Each row was made from one small tree. The marks that hang from a mark follow it in brackets, in the order of their numbers. Every link used is in the known rows. Write each row's tree.
Known rows
J972{J641{J144} J921}: [ 57  15 -28  14   3 -14  31 -15  21 -10  18  -1   0  -5  -4 -24   0 -11
 -13  38 -27  15 -19   7   8 -22 -34  12  21   4 -11 -27  24]
J972{J641{J144{J311{J739}}} J921}: [ 54  23 -45   8  -3 -12  31 -21  28  13  33  14   9  -1   5  -2 -12 -17
 -13  32 -56  31   1  11  -3 -15 -33  25  29   0 -25 -32  32]
J869{J219{J872{J311}}}: [ -2 -19  19  -7 -13 -22 -22 -23  10  -2   1   3 -24 -32 -13  16   3  24
 -19 -11  18  -3  28 -17  31  -4   2   4   5  15  15   1   9]
J144{J311{J739} J889}: [-12  27  -5 -10  -9  -7   1  -6 -17  27  -4  -4   2 -11   6  41  10 -21
  -4 -18 -33  25   8  21 -24  11 -11 -15   7   8 -28  25  19]
J921{J972{J641{J144{J311}}}}: [ 28  30  -4   0  10   8   4   6  13  20   4   5   4  16   6  12 -34  11
 -12   9 -22  -7 -33  17 -24 -27 -30  22   5  24   2 -28  33]
J219{J869 J872{J311 J889}}: [-34 -26  20  -2  12  30   5  -6 -31 -23   7  -4 -26   1   0  11   4   5
  13  10  14   7  -5 -29  19   8  48  10  -3 -31   4  -9  15]
J641{J144{J311}}: [ 22   3  -5   5  -4   1  -1  -8  22  -6   9   6  -3   8   4  18 -15   1
  -5  16 -47  -6  -6  31 -24   7  -3  10   6  13  -7  -1  17]
J641{J144{J311 J889}}: [ 23   8  10  10  -6  10  10 -15  13   5  -7  -8  -2   4   5  25  -3 -17
  -8   5 -46   6 -12  39 -35   5 -12  -1  -3  17 -17  26  10]
J869{J219{J872{J311{J739}}} J889}: [ -4 -22  -6 -19 -36 -20  -7  -4  20  10   4  15  -3 -24 -13  35   0   8
  -3   1  16  -9  44 -37  27  -4  15 -13  21   4   9   9 -12]
J872{J250{J739} J889{J869}}: [-24   8  -5  18  16  18   1  33 -20 -10   8  -4  26  35  15 -57   5 -10
  23  -2  17 -10 -28   0 -27  16  -4  -3 -18 -18   0  -3 -47]
J641{J144{J311{J739} J889}}: [ 17  15  -7   1 -13  10   3 -17  13  24  -1   1   0  11   5  39  -2 -24
  -6  -5 -56  13   0  35 -31   4 -19  -1   6  14 -27  19  12]
J872{J250 J311 J889{J869{J219}}}: [  1 -23  -8  13  15  10   2  17   4   5  -3   4  11  15  17 -54 -11 -13
  41 -13  40 -22   7   1  19  -2   2   4 -23 -13  17  -8 -34]
J131{J311{J739}}: [-22  11 -20 -26  10  -8 -18  10  -4  21   0   7  18  -5  -8  22   3  19
  -5 -10 -19   2  18  18  15  -2  -3  -3  52 -10   0  15   7]
J641{J144}: [ 19   2  -2   3  -2   0  -8   0  15 -15  -1  -3 -10   8  -7   6   0   2
  -4  14 -21 -16 -17  20  -7  -4 -11  -6   5  17   0   0  14]
J144{J311}: [ -4  15  -3  -3   7 -17  -5   4  -6 -10   6   1  -3 -12   9  16  -6   9
  -4  12 -22  -1   2  14 -17  18   8   6   8   7  -3   1  27]
J641{J144{J311 J889{J869}}}: [ 22  12   0   0   4  14  21 -13  20  -7 -20 -16   5  11  17  13  -3 -21
  -3   7 -43  -2 -14  46 -26   2 -16  -3 -12   4 -22  19  -3]
J869{J219{J872} J889}: [ -3 -14   5 -14 -39 -20  -4   2  15  -5  -1   3  -2 -22 -20  20   3  17
 -14  13  18  -7  30 -28  12   3  28 -19   7   5  16  17 -23]
J196{J739}: [-23  -8 -11  -1  -1 -29 -29  26  15  -7   9   6   6 -14  -7  -2  23   2
  -9  -3  -3  -6  -7  -6 -14  19 -11 -33   4  10 -11  15  27]
J869{J219{J872{J250 J311}} J889}: [  2 -27   8   3 -28 -14  -6   4  10  10  -1  18   4 -19 -15  10  -3   6
  10  -1  34 -13  34 -34  19  -2  28 -10   7   1  23  13 -26]
J144{J311 J889{J869{J219}}}: [  3  13   2 -13   0  -8  16 -11   7   0 -23 -20   5 -13  15   6   2 -13
 -19  -3 -13  15   8  34 -13   8 -14 -10 -19   5 -16  28 -10]
J641{J144{J311{J739}}}: [ 17   8 -23  -6 -10   1  -5  -8  23  11  14  14   2  13   5  35 -13  -5
  -3   6 -56   2   5  25 -21   8 -11  12  14  12 -15  -5  21]
J219{J869 J872}: [-35  -9  17 -12  13  12  -2  -9 -35 -31  -1  -9 -23  -5 -17  25  16  21
 -12  13   8  19  -7 -25  12  13  49  -1   1 -23   0  -3  26]
J872{J250 J311{J739} J889}: [-14 -10 -14  15   6  11 -11  24 -19  31  13  20  11  18  11 -16  -4 -22
  56 -27  21 -14   8 -13   9   2   7   2   3 -11   6 -12  -5]
J921{J972}: [ -5  21  10 -12  18  -5 -21  31  -8   9  -9 -10  -1   1   3   2 -16  26
  -5  -5  18 -36 -28   3 -11 -13  -8  -7   8  17   9 -12  25]
J889{J869}: [-13  11 -15 -18  26 -12   5  20   0 -41 -24 -26   3  -1   7 -20  11   5
   5  10  19 -25 -14  14  16   1  -6 -15  -7 -11   0  -6  -1]
J219{J869 J872{J250}}: [-31 -12  19   1  16  22  -4   1 -48 -12   2   1 -11   6 -18  12  11  16
   4  -1  19  26  -3 -29   1  16  59   0 -10 -29   7  -4  16]
J144{J311{J739} J889{J869}}: [-16  27 -17 -22   7  -2  15  -1  -6  13 -22 -16  14  -3  20  25  11 -26
  -1 -15 -27  14   7  30 -18   7 -16 -11  -6 -10 -33  20   1]
J144{J311 J889{J869}}: [ -6  24   2  -9  15  -3  22   1  -6 -11 -29 -28   8 -11  21   7   7 -20
  -2  -1 -14   5  -8  34 -20   8  -6 -10 -15  -5 -21  25  -2]
J889{J869{J219{J872{J250{J739}}}}}: [-16  -2   2 -10   5  -9  -8   0   6 -15  -7  -4   8   0  -2 -18   5  16
 -20  -5  18   0   7  -6   7   6  -7  -1 -14  -7   4  -3 -30]
J972{J641{J144{J889}} J921}: [ 57  21 -16  18   1  -8  38 -18  15   1   6 -11   2  -9  -4 -20  11 -27
 -15  26 -28  25 -23  15   3 -26 -42   1  14   7 -18  -7  18]
J219{J872}: [-25   3  21  -3  -5  -8 -11  -2 -19 -23  -5 -15 -17 -22 -10  19  15  20
  -2  -5   7  -7   1 -13   8   9  28  -1   5  -2   6  -4  12]

Write each row's tree
[-31 -23  -3 -20   5  16   4   3 -17  -9   1  12  -8  -6 -10  49  11  -1
  16  13  10   6  15 -49  28   2  47  -8  22 -34  -6   1  19]
J219{J869{J889} J872{J311{J739}}}
[ 59  19 -31  15   3 -11  35 -20  28  -2  26   9   4  -5   6 -15 -11 -14
 -14  38 -50  23  -7  15  -5 -16 -27  28  23   2 -16 -27  29]
J972{J641{J144{J311}} J921}
[ -5  -8 -12   6   0   7   6  24  -6  -1  -2  -3  16  27   7 -58  -8  -4
  23  -6  32 -10   2   8  -4  12  11  -3 -32 -12  16  -4 -46]
J872{J250 J889{J869{J219}}}
[ 24  34   1  -3  18  15  17   9  10  10 -25 -16   7  19   6  -6 -18  -3
  -9   0  -1 -12 -45  23 -12 -39 -43   1  -9  18  -5 -15  13]
J921{J972{J641{J144{J889{J869}}}}}
[ -1 -22  -6  -6  10   0   4   8  18 -19  -7  -7  -2   3  21 -35  -6  -5
  17   6  27 -32   4   4  29  -8 -12   2 -12  -6  10  -6 -18]
J872{J311 J889{J869{J219}}}
[-12  -7  14  33  16  15 -16  21 -21   9  25  18   8  16  13 -32   2 -12
  35  -9  19 -15 -21 -19 -12   6  -9   4   0  -3   9  -1 -16]
J872{J250{J739} J311 J889}
[-39 -14  15  -6   3  29   6  -3 -37 -29   7 -13 -19  13  -8   9   6  12
   0  13   6  18  -9 -23   3  18  56   3 -11 -30   1  -3   4]
J219{J869 J872{J889}}
[ 29   3  -2  -5  -6   7  16 -22  33   2 -17 -10   3   8  11  10  -6 -15
 -18   6 -39   7   0  46 -22   0 -22   0 -15  12 -17  21 -10]
J641{J144{J311 J889{J869{J219}}}}
[ -8  -3 -12   5  17  -7 -24  16 -18  28   4  25   5  -1  -1   5   4 -11
  42 -29  22 -12   9 -16  17  -5  -5  -4  17  -2   4 -10  21]
J872{J250 J311{J739}}
[-29 -30  22  14  17  37   2   0 -40  -5   9   7 -12  13  -1  -1   0   0
  32  -4  25  12  -2 -35   9  11  61  13 -10 -37  10  -9   4]
J219{J869 J872{J250 J311 J889}}
[-16 -10  19   9 -28  -3 -23 -10  -8  10  21   9  -2   1 -13 -13  -1  19
 -18 -14  11  15  17 -21  -8  15  11   8 -11   9  14   3 -29]
J869{J219{J872{J250{J739} J889}}}
[ -6 -11  13   2 -22 -16 -20 -12  -7   9   5   7 -10 -14 -21   0   0  23
 -17 -18  20  10  27 -14   9   8  16   1  -7  12  22   1  -8]
J869{J219{J872{J250}}}
[ 18   6   4   0   8  14  14  -4  14 -15 -32 -26  -1  14   2  -1  13 -20
  -2   2 -15 -11 -24  40 -10  -8 -21 -19 -11   8 -16  20 -10]
J641{J144{J889{J869}}}
[  2 -26   7  -9 -30 -20  -3  -3  19  -4  -4   9  -5 -30 -13  23   0  12
  -2  10  23 -16  34 -32  26  -4  19 -12  14   5  18  15 -14]
J869{J219{J872{J311}} J889}
[-12  -4  -5 -24   0 -14   0  -5  12 -28 -18 -17  -4 -11  -1 -10   6  19
 -17   0  20 -11  15   4  22   0   0  -4 -13  -4   7  -6 -15]
J889{J869{J219{J872}}}
[ -9  -5  -3 -13   3  -8  -1   0   5 -17 -17  -9   5  -5  -2 -19   2  13
 -10  -9  25  -6  16   1  17   5   9  -1 -20  -8  11  -6 -21]
J889{J869{J219{J872{J250}}}}
[ 31  25   0  11  -5   1  21 -17   3  -7 -11 -10 -10   3 -14   5  10 -19
 -11  11 -17  21 -36  15  -4 -28 -40  -6  -1  27  -8   6  19]
J972{J641{J144{J889}}}
[-15  -7   3  23  31  20   0  27 -10  -4   7   8  22  24  23 -51   0 -16
  40  -6  25 -24 -22  -9  -3   2 -14   6  -9 -19   2  -7 -33]
J872{J250{J739} J311 J889{J869}}
[-20   9   8  27   2  12 -12  29 -29   7  27  10  16  27   2 -39   6  -5
  19  -5  11  -1 -26 -12 -33  20  -1  -4  -9   0   4   5 -29]
J872{J250{J739} J889}
[ -8 -16   1  -9  11  -8  -2  -1  10 -14 -19  -5   1  -9   2 -17   1   8
   1 -12  30 -14  19  -3  27  -2   4   2 -13  -8  11  -7 -17]
J889{J869{J219{J872{J250 J311}}}}
[ 26  28  -2  -1  11   7   0  11   9  13  -2  -1   0  16  -3   1 -25  12
 -10   6  -5 -14 -39  11 -13 -35 -35  10   5  26   6 -28  29]
J921{J972{J641{J144}}}
[-12 -18   4  -9 -28  -8 -21 -19   9  16  11   9 -18 -16  -5  14  -3  11
  -8 -18   9   3  35 -19  25   3   5   8   2   8  11  -6  -5]
J869{J219{J872{J311{J739} J889}}}
[ 24  34 -17  -7   4   7  -2   7  15  35  10  12   6  20   6  21 -35   6
 -10   1 -32  -1 -23  11 -21 -28 -37  21  12  22  -7 -31  35]
J921{J972{J641{J144{J311{J739}}}}}
[-14   2  -4  12   1   9  -4  23  -7   0  12   3  23  34   8 -54  -3  -4
   5  -3  18   0 -11  -4 -21  14 -12  -2 -24  -6   6   1 -54]
J872{J250{J739} J889{J869{J219}}}
[-26 -24  22   6  28  22  -6  -3 -41  -9   1   9 -15  -3 -10  17   8   9
  19  -8  26  13   0 -34  20   7  50   8   2 -29   7  -8  24]
J219{J869 J872{J250 J311}}
[ -8  -1  17  25  29  -5 -27  13 -19   7  10  22   6  -4   2 -11  12   0
  19 -13  22 -12 -18 -22  -2  -3 -21  -3  16   7   5   2  11]
J872{J250{J739} J311}
[ -6 -25  18  11 -20  -4 -16 -12  -2  14  11  10 -10 -11  -7 -11  -8  11
   5 -19  26  -1  28 -18  15   4  20  11  -9   3  21  -3 -17]
J869{J219{J872{J250 J311 J889}}}
[ -1 -18   4  -3 -36 -16  -3   8   2   9   1  10   9 -12 -22   6  -3  10
   0   3  27  -1  32 -31   3   7  35 -17   2   1  19  16 -34]
J869{J219{J872{J250}} J889}
[-13 -12  13  -4 -32  -9 -14 -14   1  -2   9  -4 -18 -12 -11  -2  -4  22
 -21  -4  12   5  24 -10   8  10  16   2 -10  10  16   1 -14]
J869{J219{J872{J889}}}
[ -9   3  16  -5   0   0   9  -3 -13   0 -35 -27   1  -9  -4 -11  19 -11
  -9 -23  24   6   3  13   3  -1  -3 -22 -26  -4  -2  27 -27]
J144{J889{J869{J219{J872{J250}}}}}
[-12 -14   4 -15 -21 -21 -27 -24  10  12   5  13 -19 -27 -13  28   2  17
 -17 -18   9   3  37 -20  32  -4  -3   3  11  12   7  -4  12]
J869{J219{J872{J311{J739}}}}
[ 59  24 -19  18  -2  -5  43 -25  21   6  14  -2   5  -8   6  -9  -2 -26
 -17  29 -50  33 -15  24 -12 -19 -34  16  14   5 -25 -10  23]
J972{J641{J144{J311 J889}} J921}
